What can hang from each mark
belasi: sazud zafi
zafi: belasi sozato
darar: belasi gipil
samab: belasi gipil sazud sozato zafi
gipil: baru belasi samab zafi
sazud: gipil
baru: belasi darar

Each row was made from one small tree. Brackets hold a mark, then the marks that hang from it, in alphabetical order. Every link used is in the known rows. Write each row's tree.
Known rows
[samab [belasi sazud] [gipil [baru darar]] sozato zafi]: [ 6.96 -1.63 -2.04 -4.35 -2.79 -3.43  2.66  5.22 -1.24 -0.42 -3.21 -0.61
  2.43  0.74 -2.15 -3.04 -0.91 -3.02 -3.34  0.57  2.66  0.81 -0.75  1.57
 -0.07  1.94 -0.50  0.72]
[sazud [gipil samab]]: [-2.91  0.33 -1.71  2.97  0.07  0.78 -1.54 -1.20 -1.31 -0.16  0.74  1.37
  0.72  4.16  2.98 -0.08  0.67 -0.71  3.10  0.03  0.59 -1.93  1.38  0.34
 -0.15 -0.78  1.51  0.13]
[darar [belasi zafi] gipil]: [-3.81  1.51 -1.13  3.07  0.53  1.48  1.60 -0.48 -0.03 -0.47  1.90 -3.92
  0.28  3.10  3.80  0.05  0.35  1.69 -0.40  0.00  0.99  1.80  4.05 -2.39
  4.87 -0.89  1.57  3.26]
[gipil baru [belasi sazud] samab zafi]: [ 1.08  2.35  0.30  0.49  1.81  2.83 -2.25  1.75 -2.20 -1.79  0.25  0.75
 -1.24 -4.27  1.54  0.84 -1.01  0.07 -1.59 -3.87  1.03  3.03  0.30 -3.92
 -2.76  0.98 -3.19 -3.59]
[belasi [sazud [gipil baru]] [zafi sozato]]: [ 0.62 -0.41  2.42  2.13  1.21 -0.07 -0.27  1.21  2.41  3.47 -1.15  0.19
 -2.23 -2.12 -1.44  2.62  1.96  4.62  0.35  2.18 -2.16 -0.82  1.32  3.08
 -2.57  2.17 -1.27 -0.62]
[baru [belasi sazud] [darar [gipil [samab sozato zafi]]]]: [ 1.25 -4.37 -2.22 -3.19 -1.00 -1.63  1.21  5.55 -0.62 -2.36  1.29  2.90
  0.42 -0.44 -0.23 -3.88  0.10 -1.89 -2.88  0.09  2.31  0.69  0.25 -0.62
  1.55 -0.11  0.25  1.42]
[sazud [gipil [samab belasi]]]: [-1.40  0.32 -1.70  1.60 -0.45 -0.44 -1.12 -1.04 -2.63 -0.74 -0.39  0.34
  1.63  2.93  2.01 -1.46  0.02 -1.98  3.05  0.05  1.65 -1.32  0.51  0.03
  0.19 -1.01  1.14  0.40]
[baru belasi]: [-2.26  2.73 -1.55  0.73  1.04  0.85  0.69 -4.36  0.16 -1.14  0.82 -0.08
  1.65  2.51  1.07 -0.99 -0.56  0.24  3.49 -0.16  0.22 -0.47 -0.48 -1.22
  2.87 -2.18  2.69  0.57]
[zafi [belasi [sazud gipil]]]: [-2.04  1.03 -0.27  2.03  0.51 -0.50  0.17 -3.99  2.67  2.45 -0.12 -0.56
  1.41  0.09 -0.21  0.52  1.17  2.01  4.94  2.11  0.12 -1.84 -0.83  1.26
 -0.91 -1.28  1.68 -0.49]
[belasi sazud]: [-1.91  2.57  0.28  2.10  0.89  1.07  1.15 -2.15  2.34 -0.17  0.85 -0.54
  1.84  2.19  2.76  1.73  0.56  3.72  1.30  0.65  0.51 -2.53  0.06  0.58
  0.56 -2.31  1.60 -2.17]
[samab [sazud [gipil baru belasi zafi]] sozato]: [ 2.37  1.18  0.21 -0.84 -1.72 -1.30 -0.29 -0.96 -2.09 -1.11 -0.77 -2.12
 -0.32  0.12 -0.35  0.43 -2.18 -4.82  1.20 -3.07  1.03  1.99  1.71  1.99
 -2.51 -0.28  0.79 -0.72]
[belasi [sazud [gipil samab]] [zafi sozato]]: [-1.01 -2.02  2.29  1.79  1.64  0.26 -0.82  0.97  1.58  1.60 -0.08  1.89
 -2.01 -1.58 -0.68  1.92  2.17  4.64 -0.09  2.43 -1.54 -3.00  1.19  2.19
 -1.65  0.90 -1.56 -0.42]
[baru darar]: [-1.78  1.11 -1.61  0.12 -0.05  0.15  1.24 -2.07  0.25  0.04  1.38  0.15
  2.46  5.21  1.73  0.10  1.00 -1.46  1.61 -0.31  0.27 -1.81 -0.95 -0.51
  1.94 -1.61  2.26 -0.13]
[baru belasi [darar [gipil samab [zafi sozato]]]]: [-0.89 -2.43 -1.22 -1.88 -0.54  0.55 -1.97  1.71 -1.29 -0.85  2.64  3.16
 -1.51 -0.57 -1.24 -2.58  0.23 -4.24 -0.85 -1.24 -1.31  2.59 -1.81 -4.61
  1.78  1.36 -0.82  1.57]
[samab belasi sozato]: [-0.65  1.51 -0.19 -0.62 -0.39 -1.06  2.80 -1.76 -1.49 -1.92 -1.41 -2.65
  3.21  3.60  1.38 -0.31 -1.91 -1.23  1.23  0.39  1.66 -2.29 -0.30  2.08
  2.40 -3.11  3.30  1.40]
[belasi [sazud gipil] [zafi sozato]]: [-1.27 -0.46  2.72  1.93  1.28 -0.36  0.07 -0.67  3.31  2.82 -0.07 -0.51
 -1.33 -0.37 -1.38  2.73  2.15  5.05  1.82  3.01 -2.18 -2.90  0.69  3.16
 -0.84  0.41 -0.18 -0.18]
[sazud [gipil [baru darar] [belasi zafi] [samab sozato]]]: [ 1.91 -3.84 -1.74 -1.41  0.86 -1.53 -0.47  4.66 -4.07 -0.11 -0.63  1.15
 -1.41 -0.93 -1.54 -0.92  1.02 -3.71 -0.86 -1.80  0.18  1.08  1.71 -0.47
 -2.08  1.94 -1.44  0.94]
[darar [belasi sazud zafi]]: [-2.26  1.75  0.66  1.69  2.19  0.62  2.17 -0.69  1.51 -0.34  1.20 -2.68
  0.04  0.73  1.62  1.70  0.53  6.10 -0.72  0.62  0.37 -0.22  2.56  0.16
  2.62 -2.29  0.49  0.45]
[gipil [baru darar] [belasi sazud]]: [ 1.23  0.26 -1.59 -0.54  0.38 -0.11 -0.26  0.88  0.20  0.14  0.70 -0.16
  0.52 -1.15  0.16  0.56  0.97 -0.35 -0.66 -2.22 -0.32  1.08 -1.94 -2.38
 -1.89 -0.24 -1.03 -3.55]
[baru [darar [gipil [samab belasi sozato] zafi]]]: [ 0.90 -2.29 -1.44 -2.36 -1.57 -1.08  0.82  4.83 -3.76 -2.68  1.08  0.70
  1.46  1.89  1.10 -2.79 -0.85 -6.17 -1.77 -1.81  2.51  1.42  0.47 -2.51
  2.00 -0.02  0.42  2.04]
[belasi sazud zafi]: [-0.89  2.45  1.83  1.76  2.52  1.64  2.39 -1.22  2.32  0.20  0.45 -0.75
  0.96  0.14  1.75  2.16  1.40  5.46  0.51  1.35  0.97 -2.36  2.25  0.64
  1.35 -0.82  0.09 -0.99]
[darar [belasi sazud [zafi sozato]] [gipil samab]]: [-2.70 -2.44  0.75  2.12  0.69  1.06  0.06  2.40  1.06 -0.17  1.62 -0.79
 -2.13 -1.76  1.72  1.06  0.88  4.92 -4.67  1.25 -1.06  0.45  2.22 -1.55
  1.86 -0.15 -1.49  1.42]
[samab sozato]: [-2.20  1.53 -0.23  0.78  0.11  0.09  2.25 -2.02 -0.11 -1.28 -0.30 -1.62
  2.32  4.83  2.32  1.20 -1.16  0.02  1.41  0.37  0.60 -2.93  0.63  2.40
  2.01 -2.90  3.59  1.07]

Which tree is each row?
[ 1.43  1.60  2.04  0.48 -2.03 -0.24 -1.12 -2.68  0.46  1.40 -0.62 -0.11
 -0.93  0.83 -0.59  1.57 -0.90 -2.09  0.54 -0.54 -1.00  0.72  0.68  3.38
 -2.57  1.10  0.20 -0.50]
[samab [sazud [gipil baru [zafi sozato]]]]
[ 0.45 -2.43 -0.71 -1.52  0.19 -1.82 -0.19  2.80 -0.83 -1.53 -0.58  2.30
 -0.57 -0.40 -1.17 -2.47 -0.72  0.50  1.06  0.98  1.70 -0.79  0.94  3.16
 -0.46 -0.80  0.89  1.14]
[baru [belasi [sazud [gipil [samab sozato zafi]]]]]
[-0.34  0.53  1.18 -0.22 -1.90  1.92 -1.67 -2.93 -1.27 -2.40  1.34 -0.79
 -0.66 -1.75  1.89  0.29 -1.58 -4.21 -2.85 -2.40  0.37  1.57 -0.14 -3.30
  0.07  0.03 -1.50 -0.91]
[darar [gipil belasi [samab sazud] [zafi sozato]]]
[-2.67  0.10  1.38  1.23 -0.20 -1.01 -2.01  0.21  1.58  1.54  1.46 -2.34
 -2.66  0.92 -1.57  1.71 -0.46  2.66  1.62  0.13 -2.71  1.08 -0.83  1.48
 -0.34 -1.35  0.43  0.23]
[darar [belasi [sazud [gipil [zafi sozato]]]]]
[ 2.34 -2.72  1.07 -1.72  1.90  0.52 -0.64  2.98 -0.71  0.49 -0.34  2.00
 -2.23 -5.69 -2.21  1.26  1.69  1.54 -4.78 -0.91 -1.81  0.58 -1.30 -2.05
 -2.70  2.06 -4.55 -2.22]
[gipil [baru darar] [belasi sazud [zafi sozato]] samab]
[-2.08  0.67  1.59  1.14  1.21  0.31 -1.07 -3.06  0.21  1.73 -0.51 -2.98
 -1.51 -0.22 -1.56  1.86  0.80 -0.04  3.12  0.61 -2.29 -0.74 -0.43  0.13
  0.34  0.55 -0.21  0.87]
[sazud [gipil [belasi [zafi sozato]]]]
[ 1.61  0.66  0.97 -0.20  0.56  0.45  0.36 -1.83  2.15  0.70 -1.14 -2.53
 -0.65 -2.56 -2.00  1.47  0.72  2.60 -0.97  1.35 -1.77 -1.13 -1.21 -2.33
  0.51  1.58 -2.18 -0.93]
[samab [gipil [belasi sazud [zafi sozato]]]]
[ 1.26  1.56 -0.74  1.16 -0.85  1.43  0.68 -3.00 -1.39 -1.88 -0.41  2.08
  1.90  1.40  4.08  0.31 -0.73 -0.64 -2.85 -1.37  2.30 -0.91  2.44  1.04
 -1.31 -0.85  0.14 -1.60]
[gipil baru [samab sazud]]
[ 2.74  1.03  0.87 -1.14 -0.83  0.63  1.22  0.22 -2.77 -3.06 -0.70  1.76
  0.79  0.43  2.14  0.46 -2.49 -2.44 -3.58 -2.44  2.61  0.45  3.02  2.22
 -1.48 -0.51  0.04 -0.28]
[gipil baru [samab sazud sozato] zafi]
[ 0.59 -0.68  1.76  1.45  0.42  0.81 -3.33  3.14 -0.12  1.49 -0.30  2.72
 -3.05 -2.52 -0.72  1.52  0.33  1.35 -0.50 -0.49 -1.68  0.93  0.12  0.99
 -4.26  2.30 -2.51 -1.83]
[belasi [sazud [gipil baru samab [zafi sozato]]]]
[-0.11  0.80 -2.16  2.24  0.03  0.76  0.07  1.08  1.75 -0.01  1.10  0.80
  0.07 -1.62  2.17 -1.37  0.49  1.86  0.38 -0.21  0.53  2.26  1.10 -2.70
  0.28  0.51  0.65 -1.39]
[darar [gipil [baru [belasi sazud]]]]
[-0.30 -2.28  0.85 -0.59  0.26  0.03  0.43  1.47  2.45  1.24  1.73 -1.58
 -1.03 -2.73 -1.13  1.13  2.30  0.86 -2.10  0.37 -1.81  0.05 -1.37 -3.11
  0.71  1.01 -1.94 -0.95]
[baru [darar [gipil [belasi sazud [zafi sozato]]]]]
[-1.64  1.31  2.43  0.76 -0.21  1.59 -0.10 -2.37  3.17  1.91  0.45 -1.42
 -0.21 -3.32 -0.62  1.14 -0.18  0.98  0.67  1.24 -1.08  0.90 -1.86 -1.77
  0.56  0.61 -0.39  0.35]
[darar [gipil [zafi [belasi sazud] sozato]]]
[-1.58  1.16 -0.61  1.17  1.42  1.82 -1.01 -1.24 -0.54 -2.14  0.83  0.17
  0.63 -1.24  2.52  0.86  0.00  1.64 -0.34 -1.67  0.73 -1.17 -0.73 -2.90
 -0.77 -1.83 -0.88 -3.37]
[gipil [belasi sazud] samab]
[ 2.69 -2.62 -0.52 -2.65 -1.89 -1.77 -1.86  3.15 -3.47  1.11 -2.47  1.69
 -0.43  0.26 -2.27 -2.52 -0.15 -4.95 -1.59  0.03  0.22  1.37 -1.84  2.16
 -1.71  2.62 -1.61  1.58]
[sazud [gipil [baru darar] [samab belasi [zafi sozato]]]]
[ 3.48 -1.33 -0.29 -3.10 -2.27 -3.07  1.49 -1.41 -0.91  1.24 -0.88  0.70
  1.13  0.12 -3.19 -1.06 -0.84 -5.89  1.13 -0.84  0.93  1.32  0.31  3.22
 -2.28  0.44  1.29  1.65]
[samab [sazud [gipil [baru darar] [zafi belasi]]] sozato]
[ 4.01  0.72 -0.58 -1.78 -1.17 -0.36 -0.28  0.26  1.41  0.84 -2.59  0.54
 -0.73 -2.39 -2.93 -1.82 -0.89  0.83 -1.75  1.52 -0.81  1.66 -1.64  0.06
  0.00  2.88 -1.32  0.30]
[samab [gipil [baru [belasi sazud]]] [zafi sozato]]
[ 0.01  1.21  0.39  0.22  0.24 -0.03 -2.73 -0.64 -0.62  1.74 -0.40  0.76
 -2.67 -1.04 -2.99 -0.48 -0.77 -1.76  3.51 -0.63 -2.55  3.01 -1.03  0.19
 -1.15  1.88  0.17  1.06]
[sazud [gipil [baru belasi] [zafi sozato]]]
[-1.89  1.15  2.05  0.35  0.76  0.54  0.97 -5.41  3.58  2.02 -1.06 -0.85
  0.96 -2.01 -1.25  2.06  0.04  3.36  1.03  2.59 -1.94 -2.61 -3.35  1.44
 -0.14 -1.54  0.71 -0.42]
[zafi [belasi sazud] sozato]
[-0.88  0.28  1.42 -0.10  0.57 -0.91 -2.07 -0.82  2.29  1.40  1.11  0.83
 -2.33 -1.59 -3.50  0.10  0.07  1.64  3.98  0.72 -2.58  0.43 -1.97  0.61
 -0.91 -0.02  0.27 -0.57]
[baru [belasi [sazud [gipil [zafi sozato]]]]]
[-0.60  0.18 -0.15 -1.40 -0.49 -0.25 -0.92  1.14 -1.44  0.87  0.75 -1.27
 -1.86  1.56 -1.66  0.66 -1.05 -1.95 -2.12 -2.09 -2.57  3.76 -1.68 -0.74
  0.65  0.19 -0.31  1.51]
[gipil [baru [darar belasi]] [zafi sozato]]
[-1.04  1.12  3.52  0.94  2.01  1.24  1.62 -1.64  3.26  1.27 -0.19 -0.73
 -0.40 -1.07 -0.31  3.21  1.23  5.96 -0.87  2.47 -1.49 -3.01  0.15  1.94
  0.65 -0.41 -0.51 -0.50]
[belasi sazud [zafi sozato]]
[-0.01 -0.36 -0.02 -0.66 -0.48 -1.20 -0.58  2.02 -3.99 -1.93 -0.75 -0.01
  0.67  1.96  0.13 -1.46 -1.75 -3.81  2.26 -1.06  1.87 -0.15  1.12  1.25
  0.03 -0.76  1.02  1.74]
[sazud [gipil [samab belasi sozato] zafi]]
[ 0.52 -0.95 -0.48 -0.58 -0.17  0.26 -2.84  0.56 -2.25  0.65 -1.92  2.51
 -2.28 -1.24 -1.87 -2.11 -0.95 -2.11  0.34  0.23 -0.72  2.00 -0.41  1.66
 -1.13  2.33 -0.88  1.86]
[sazud [gipil [baru belasi] [samab [zafi sozato]]]]
[ 1.81  0.95 -2.24 -0.94 -2.07 -1.87  2.59 -1.16 -1.44 -1.59 -2.24 -2.74
  3.61  4.40  0.50 -1.69 -1.78 -2.82  0.97  1.02  1.73 -1.88 -0.27  0.20
  2.82 -1.06  2.72  2.00]
[samab belasi gipil sozato]
[-0.19 -0.57 -1.96 -1.46  0.70 -1.25  1.24 -0.73  1.91 -0.27  2.07  2.09
  1.25  0.89 -1.03 -1.34  1.35  1.40  1.79  0.14 -0.40 -1.06 -2.13 -1.33
  1.11 -1.93  1.26 -1.45]
[baru [belasi sazud] darar]
[-0.69  3.25  1.37 -0.47  0.81  1.39  1.80 -4.11  1.89  0.64 -1.41 -1.54
  2.32 -1.05  0.39 -0.04 -0.64  1.85  1.28  1.58  2.20 -0.82 -0.90  1.51
  1.17 -0.97  0.65  0.38]
[samab [zafi [belasi sazud]]]
[ 4.39  0.86 -1.30 -1.71 -1.40 -0.53  0.85  2.42 -0.79 -1.09 -3.06 -2.69
  0.68 -1.08 -0.48 -0.81 -1.94 -1.59 -2.24 -0.77  1.76  1.56  0.03 -0.05
 -0.64  1.70 -0.93 -0.60]
[samab [gipil baru [belasi sazud]] sozato zafi]
[ 0.62 -3.84 -0.79 -2.64 -1.09 -0.42 -0.78  3.20  0.81 -0.51  1.35  3.29
 -0.99 -2.08 -1.33 -2.91  0.87 -0.81 -3.20  0.93 -0.20  0.93 -2.06 -1.73
  0.94  1.13 -1.37  0.59]
[baru [belasi sazud] [darar [gipil [samab [zafi sozato]]]]]
[-2.06 -1.71 -3.13  1.19 -1.16  1.07 -0.18  1.40 -1.05 -0.89  2.52  2.04
  1.73  4.10  3.94 -1.43  1.53 -3.02 -0.85 -0.66  1.26 -0.43  0.76 -3.44
  1.81  0.01  0.83  0.34]
[baru [darar [gipil samab]]]
